What can hang from each mark
fatos: fidi mebil
sapu: mebil
soret: mebil
fidi: betati fatos kalo sapu
kalo: fidi
betati: fidi
mebil: fatos kalo keposuz poki sapu

Each row was made from one small tree. Brackets hold a mark, then the marks that hang from it, in alphabetical order. Every link used is in the known rows. Write each row's tree.
Known rows
{fidi sapu}: [ 13.1 -28.8 -12.4   6.7   7.2 -14.4  -5.7  -0.5  -0.9  17.3  -6.7   4.7
   5.9  10.2   1.3 -11.3  -2.2 -16.5 -19.3  -2.6 -10.2   3.6  10.1]
{soret {mebil kalo}}: [ 12.8   8.9   8.0   5.8   7.1 -10.6 -11.5  -2.5  -9.7   8.7  -7.1   6.2
  24.2  14.4  -1.9  -4.6  -3.7  11.1 -22.9  -8.9   8.8  10.6   9.7]
{sapu {mebil {fatos {fidi betati}}}}: [  2.3   0.9  -9.1  13.2   7.9 -11.0 -30.4 -18.1   1.0  14.4   1.0  12.0
  17.1  -9.0 -14.4  -8.0  17.4  -4.1 -10.0 -15.8  -2.7 -11.8   2.3]
{fatos fidi {mebil keposuz}}: [ 10.4  -3.5 -13.1   1.7  -0.5 -18.8 -26.1   2.4  -5.2   2.4 -49.9  13.9
   2.1 -17.1 -14.1  -2.0  17.0  15.0 -14.1 -16.8   9.0   9.1  12.1]
{kalo {fidi {sapu {mebil fatos keposuz}}}}: [  6.8 -18.3  -3.0  15.9  13.7  -5.1  -8.8  -1.2  -0.1  16.1 -16.9  -2.1
   9.6   9.9   0.2  -4.7   7.3 -22.1 -12.3 -13.0  -3.2   5.1  17.2]
{fatos {fidi betati sapu}}: [  9.6 -16.7 -27.2   2.3   5.5 -18.1 -22.9  -9.3   3.6  23.4  -8.8  12.9
  -3.9   1.7   1.7 -18.4  14.1  10.1 -14.0  -5.6  -8.8   0.6  12.2]
{mebil {fatos fidi} keposuz}: [ 10.7  -0.4  -2.2  16.7  -4.5 -13.4 -39.3  14.8  -7.5   1.8   4.4   6.4
   7.5 -18.2   9.6  -6.2  17.2   3.9  -5.2 -16.4  -5.0 -11.5  -5.5]
{fatos {mebil keposuz}}: [ 11.2  -8.6  -5.5   0.4   8.5 -12.9 -11.3   5.7  -6.9   4.0 -53.3   6.3
   7.2  -4.2 -10.8  -3.3   3.0  -3.9 -16.9 -15.9   8.9  15.3  12.5]
{kalo {fidi fatos}}: [  4.0 -14.1  -6.4   7.0  14.9  -8.0  -1.9  -6.6   0.3   8.3 -40.2  15.8
   6.9  11.7  -0.9   4.6  -3.1 -31.6 -21.8  -9.8   7.5  -3.3  17.2]
{mebil kalo sapu}: [  9.8 -14.3   3.4  15.8   9.1 -13.2 -31.6  34.0  -4.4  -9.8  35.2   5.4
  -5.3   4.2   0.4   6.3 -25.7   0.8 -18.3 -12.8   5.0  -6.0   9.7]
{fidi kalo {sapu {mebil poki}}}: [ 10.1 -18.9   0.0  11.5  13.6  -9.5  11.8 -30.7  -6.2  22.2  38.6  -2.9
  -9.6   8.6  -2.4 -24.1  14.2 -14.7 -14.3  -7.6 -10.5  16.6  12.1]
{mebil {fatos {fidi betati}} keposuz poki}: [  5.2  13.7 -12.5  18.8  -9.6  -9.2 -41.3  10.7 -11.0   0.7  30.7   1.6
  -9.1 -18.2  22.3 -18.0  13.4  13.4  -2.4 -21.0 -11.3   3.3  -5.8]
{sapu {mebil fatos kalo keposuz poki}}: [  7.2   8.6  14.2  24.4   0.5  -1.8 -28.0   8.3 -15.3  -3.7  43.2   0.0
   8.4 -10.8   0.0  -4.6   0.6   1.2  -6.4 -23.2  -8.0  11.3 -10.6]
{sapu {mebil {kalo {fidi betati}}}}: [  2.9  -8.7  -3.0   7.9  25.6  -5.2 -16.8 -12.5   0.2  12.2 -17.0  10.3
  18.4  14.1 -15.0  -3.5  -3.9  -3.6 -14.3 -16.1   7.3   9.3  11.7]
{fidi {fatos {mebil kalo}} sapu}: [ 21.2 -19.4   7.5   5.5   0.6  -9.0  13.8   3.9  -9.9  10.9  -0.1   3.9
 -18.0  -9.5  -2.4   3.8  -1.9 -20.0 -25.8  -6.2 -15.8  15.7  14.4]
{soret {mebil keposuz}}: [ 12.8  16.6   6.9   3.9   1.1  -9.0 -13.9  -5.3 -10.3  17.4 -26.4   7.6
  24.0  18.4  -0.3 -10.4  10.6   9.5 -16.9 -10.4   9.1  11.5   9.9]
{fidi fatos}: [ 10.4  -8.4   0.7   5.3   2.7 -10.4  -3.5  -7.4  -5.6  10.8 -12.1  20.9
   4.7   2.4  -4.6   1.5  -0.8 -27.9 -21.8  -6.6  -3.8  -6.0   3.1]
{kalo {fidi betati}}: [  0.5 -15.3 -24.0   1.2  28.2  -9.3 -14.1  -9.3   6.3  15.6 -53.5   8.0
  12.1  22.1   4.3 -11.4  -5.2 -14.0 -17.0 -12.4  11.8   3.5  22.9]
{betati {fidi fatos}}: [  7.1 -10.3 -14.1   4.9  14.0  -9.0  -4.9   6.3   1.4  -2.2 -35.0  20.7
   2.2  14.1  -4.0  -1.7 -12.3 -37.1 -24.2  -5.3   2.7  -7.0  14.8]
{fidi betati fatos sapu}: [ 15.9 -14.6  -8.2   1.0   6.3  -6.6   6.3 -13.2  -2.3  32.2   3.9   9.0
 -17.0  10.6   8.6 -14.8   5.5 -20.3 -19.1  -2.4 -21.9   6.3  14.9]
{fidi betati {fatos {mebil poki}} sapu}: [ 13.5  -6.1 -11.8   1.1  -0.2  -5.8  13.9 -12.6  -6.8  23.6  -1.0   1.4
 -29.2  -3.6   6.5 -12.7   4.6 -15.5 -22.3  -8.1 -20.3  22.6  20.4]
{mebil kalo}: [ 11.4 -18.6  -1.7   7.4  15.2 -12.7 -19.4  11.0  -6.4  -2.5   0.1   9.3
  13.1   3.8  -0.6  -2.8 -15.6  -1.9 -18.2 -10.9   2.7   4.9  -0.8]

Which tree is each row?
[  8.8  -3.3  -2.3  22.8   1.7 -13.6 -49.6  36.5  -2.3  -9.2  60.8  -1.5
 -17.4 -18.7  14.1   1.2  -9.7  13.7 -11.4 -17.2  -4.0 -18.8   6.4] => {mebil {fatos {fidi betati}} kalo sapu}
[  3.4  -8.1 -13.5   2.0  20.8  -5.7  -2.9 -12.2   2.6  18.1 -42.5  13.2
   0.7  17.1   4.6  -4.2  -0.5 -24.8 -19.3 -11.2   4.7   1.1  21.6] => {kalo {fidi betati fatos}}
[  4.8  -3.7  -1.6  22.5  -1.0 -11.1 -33.2  35.3  -9.9 -18.0  63.3   1.9
 -15.5   1.3   8.8   2.7 -30.1   6.3 -17.7 -16.2   0.5   5.4   5.4] => {mebil kalo poki sapu}
[ 16.7 -10.8   3.3  16.7  -0.4 -13.2 -20.9   5.0  -8.8  11.2  31.4  -4.5
 -11.2 -17.2  18.6 -18.2  25.8   0.7  -4.3 -13.2 -12.7  -3.1   0.6] => {mebil {fatos {fidi kalo sapu}} keposuz}
[  7.8 -11.9   8.7  18.0  11.2  -7.6 -20.8  30.9  -3.1  -8.5  23.6   6.7
 -13.8   7.6   3.6  15.3 -24.0 -13.3 -21.0 -13.6   7.6  -5.9  19.4] => {mebil {kalo {fidi fatos}} sapu}
[ 12.6 -14.5  -2.7   9.6  13.3  -4.3   3.0   6.1  -0.7   5.9  -3.5  13.6
  -5.2  14.1  -8.7  -1.4  -9.0 -32.4 -22.8  -3.9  -9.6   4.0  16.0] => {betati {fidi fatos {sapu {mebil kalo}}}}
[ 15.0 -12.4 -12.4   3.1  -4.6 -18.2 -16.9   5.7  -4.7  10.8 -34.1   7.1
  -8.9 -16.3  -8.6  -5.4  19.9  13.6 -14.6 -12.2  -3.5  14.0  15.5] => {fatos {fidi sapu} {mebil keposuz}}
[  4.4  14.6  -1.5  31.3 -20.8 -11.5 -52.9  38.9 -11.1 -14.8  67.3  -1.2
 -22.3 -21.1  19.4  -1.8   2.1  10.3  -4.9 -22.0  -6.7 -10.1   0.1] => {mebil {fatos fidi} keposuz poki sapu}
[  8.0 -17.1  -7.5   4.1  21.0 -11.8  -6.1   9.4  -3.7  -5.0 -51.5   2.2
   6.5  -4.0  -9.5   4.5 -12.5  -6.3 -23.7 -16.4  14.7  16.5  20.2] => {fatos {mebil {kalo fidi}}}
[ 12.5 -17.4  -0.9   6.3   8.8  -5.8  10.8   1.1  -3.7  14.6 -42.9   3.0
 -10.7   4.0   0.8   2.8   4.7 -26.9 -21.4 -10.1  -2.7  14.6  26.3] => {kalo {fidi {fatos {mebil keposuz}} sapu}}
[ 12.5  -9.0  11.5  20.7  13.8  -3.6 -28.2  32.1 -10.5  -7.7   6.4  -6.6
   5.1  -6.5  20.1  -0.9  -7.3  -5.5  -7.8 -20.9  -0.2   3.1   0.9] => {mebil fatos {kalo fidi} keposuz}
[ 14.9 -22.3  -6.8   4.7  19.9  -8.5  18.0  -5.1  -0.4   9.9  -3.9   6.5
 -20.0  15.8   5.8 -15.8  -0.7 -40.8 -22.8  -0.4  -6.9   2.7  23.3] => {betati {fidi fatos kalo sapu}}
[  9.1   8.9   0.9   4.0  17.2  -6.8 -10.5  -5.8  -5.1  14.2 -25.7   1.9
  19.3  23.0   4.8  -8.1  -3.8  11.5 -21.9 -11.5  13.2  14.8  20.3] => {soret {mebil {kalo {fidi betati}}}}
[ 10.3  -0.5  -9.5  -5.3  11.0  -8.1   4.2 -15.8  -3.5  19.1 -39.0  13.4
 -10.0  -2.8  -5.6  -5.5   3.5 -16.4 -22.2 -11.5  -2.9   8.3  18.0] => {fidi betati {fatos mebil}}
[  3.5   9.6   4.4  21.8  -2.2  -3.5 -26.3  -3.3 -10.9   3.3  23.0   4.4
  12.4  -7.3  -3.5  -7.7   9.5  -8.4  -6.2 -20.9  -6.6   5.6  -6.5] => {sapu {mebil fatos keposuz poki}}
[  7.1   0.5  -9.7   6.0   0.6 -11.1 -12.2   6.6 -11.7  -2.7 -30.8   3.7
  -0.7  -8.0  -3.9  -6.1  -0.4  -0.1 -16.1 -19.2   5.3  24.4   9.3] => {fatos {mebil keposuz poki}}
[  1.1  -3.4   2.1  34.5   2.4  -5.8 -34.9  45.2  -8.3 -24.8  68.1 -13.3
 -18.5 -10.2  23.8   7.0 -28.7  -8.1 -15.3 -21.8   0.8  -4.4   9.6] => {mebil fatos {kalo fidi} poki sapu}
[  9.2   2.0  -6.3   0.0   6.7  -8.2  -4.4  -1.5  -2.0  13.8 -16.4  10.3
 -22.3  -2.5  -5.5   0.1  -2.1 -14.9 -22.6 -12.4  -1.5   2.0  24.6] => {fidi betati {fatos {mebil sapu}}}
[  1.3 -14.0 -20.5   8.3  20.3  -4.8  -4.9 -16.3   4.0  23.5 -19.2   1.1
   1.9  21.5   1.2 -14.7   1.9 -13.1 -15.3 -11.7  -1.8  16.3  24.1] => {kalo {fidi betati {sapu {mebil poki}}}}
[  8.7 -12.2  -1.9   5.6  21.7  -5.2  -8.1   3.4  -3.3   6.9 -14.6   9.4
  -1.2  11.2   7.8  -0.9 -11.8 -10.4 -18.9 -13.1   2.8   8.2  12.9] => {mebil {kalo {fidi betati fatos}}}
[  9.2  17.2   4.3  11.9  -1.2  -8.5 -12.1  -1.5 -14.1   1.8  14.6   3.0
  15.5  11.4   5.3  -8.1  -7.5  15.2 -22.8 -12.1   5.3  19.5   5.4] => {soret {mebil kalo poki}}
[ 10.2 -14.3  -8.7   8.1  11.7  -5.7   4.3  -1.2   1.9  10.8 -16.7  15.7
  -2.3  15.9 -10.2  -3.7  -3.3 -38.6 -22.6  -2.4  -8.8  -0.3  19.1] => {betati {fidi fatos {sapu mebil}}}
[ 10.4   3.0  12.5  19.3   2.4  -7.5 -36.7   5.4  -9.5   2.0  23.3   8.6
  12.9 -15.3  -9.1  -1.2  13.9   9.1  -4.6 -20.3  -4.7  -2.0  -8.2] => {sapu {mebil {fatos fidi} kalo keposuz}}
[  1.1   0.8 -16.5  22.9 -10.3 -15.1 -33.9   5.4  -7.3  -8.3  29.5   5.8
   1.6 -22.1  11.7  -8.1   4.4  -2.8 -12.8 -15.7  -7.0  -8.4  -5.5] => {mebil {fatos fidi} poki}
[  9.3   6.8   5.4   7.4  13.5  -8.4  -8.5  -2.5  -6.6   8.2 -23.4   3.8
  23.9  19.8   1.0  -1.9  -5.2   6.3 -23.5 -11.0  14.8  12.4  17.3] => {soret {mebil {kalo fidi}}}
[  9.5 -13.1  -7.2   3.0  23.4  -9.2  10.5  -7.5  -0.5   2.2 -17.5  13.6
  -9.8  14.5   0.9 -11.2  -3.4 -38.5 -22.5  -4.8   5.3  -3.2  19.7] => {betati {fidi fatos kalo}}
[  4.9  -4.9   3.9   8.2  21.4  -2.7 -10.1 -13.7  -1.9  13.8 -10.9  13.2
  10.1  12.0 -15.2   0.8  -1.5 -10.7 -16.0 -15.5   3.6   7.5  10.9] => {sapu {mebil {kalo {fidi betati fatos}}}}
[ 12.1 -19.3 -20.1   0.3  13.9 -18.3  -9.0 -24.2   2.0  26.9  10.1   5.3
 -15.2   2.1   6.4 -28.3  22.9   8.7 -12.4  -5.6  -7.1   3.7  16.5] => {fatos {fidi betati kalo sapu}}
[ 11.4  18.4  12.5  21.6  -7.3 -12.6 -34.1  22.1  -8.3  -3.2  43.2  -1.3
   2.9  -7.1   6.4   4.3  -0.6  19.6 -18.9 -13.6   4.8 -10.5  10.9] => {soret {mebil {fatos fidi} kalo sapu}}
[  9.8   4.2   9.2  22.9  -5.4  -6.8 -39.5  45.0 -16.0 -16.7  64.1  -0.4
 -20.6   2.3  14.9   0.4 -23.2  15.9  -9.7 -20.6  -1.5  13.2   1.3] => {mebil kalo keposuz poki sapu}
[  5.0 -15.9 -21.4  11.1  13.9  -8.3  -6.6   3.2   2.7   3.9 -13.1   8.3
   4.0  18.8  -7.3 -12.3 -10.2 -25.9 -20.4  -5.7  -4.3   7.7  17.9] => {betati {fidi {sapu {mebil poki}}}}
[ 15.4  -2.1  19.2  27.2  -0.3  -6.6 -43.7  54.6 -12.0 -14.4  61.1  -8.4
 -13.1 -12.0  18.4   4.4 -15.3   3.3  -6.9 -20.3  -4.7  -8.8   0.0] => {mebil fatos kalo keposuz sapu}
[ 12.8 -23.6 -12.6   5.5   8.0 -20.9  -7.5 -17.4  -0.8  17.7  11.4   7.6
  -9.6  -2.1   1.1 -19.3  21.3   1.3 -15.1  -4.6  -4.2   0.6  11.8] => {fatos {fidi kalo sapu}}
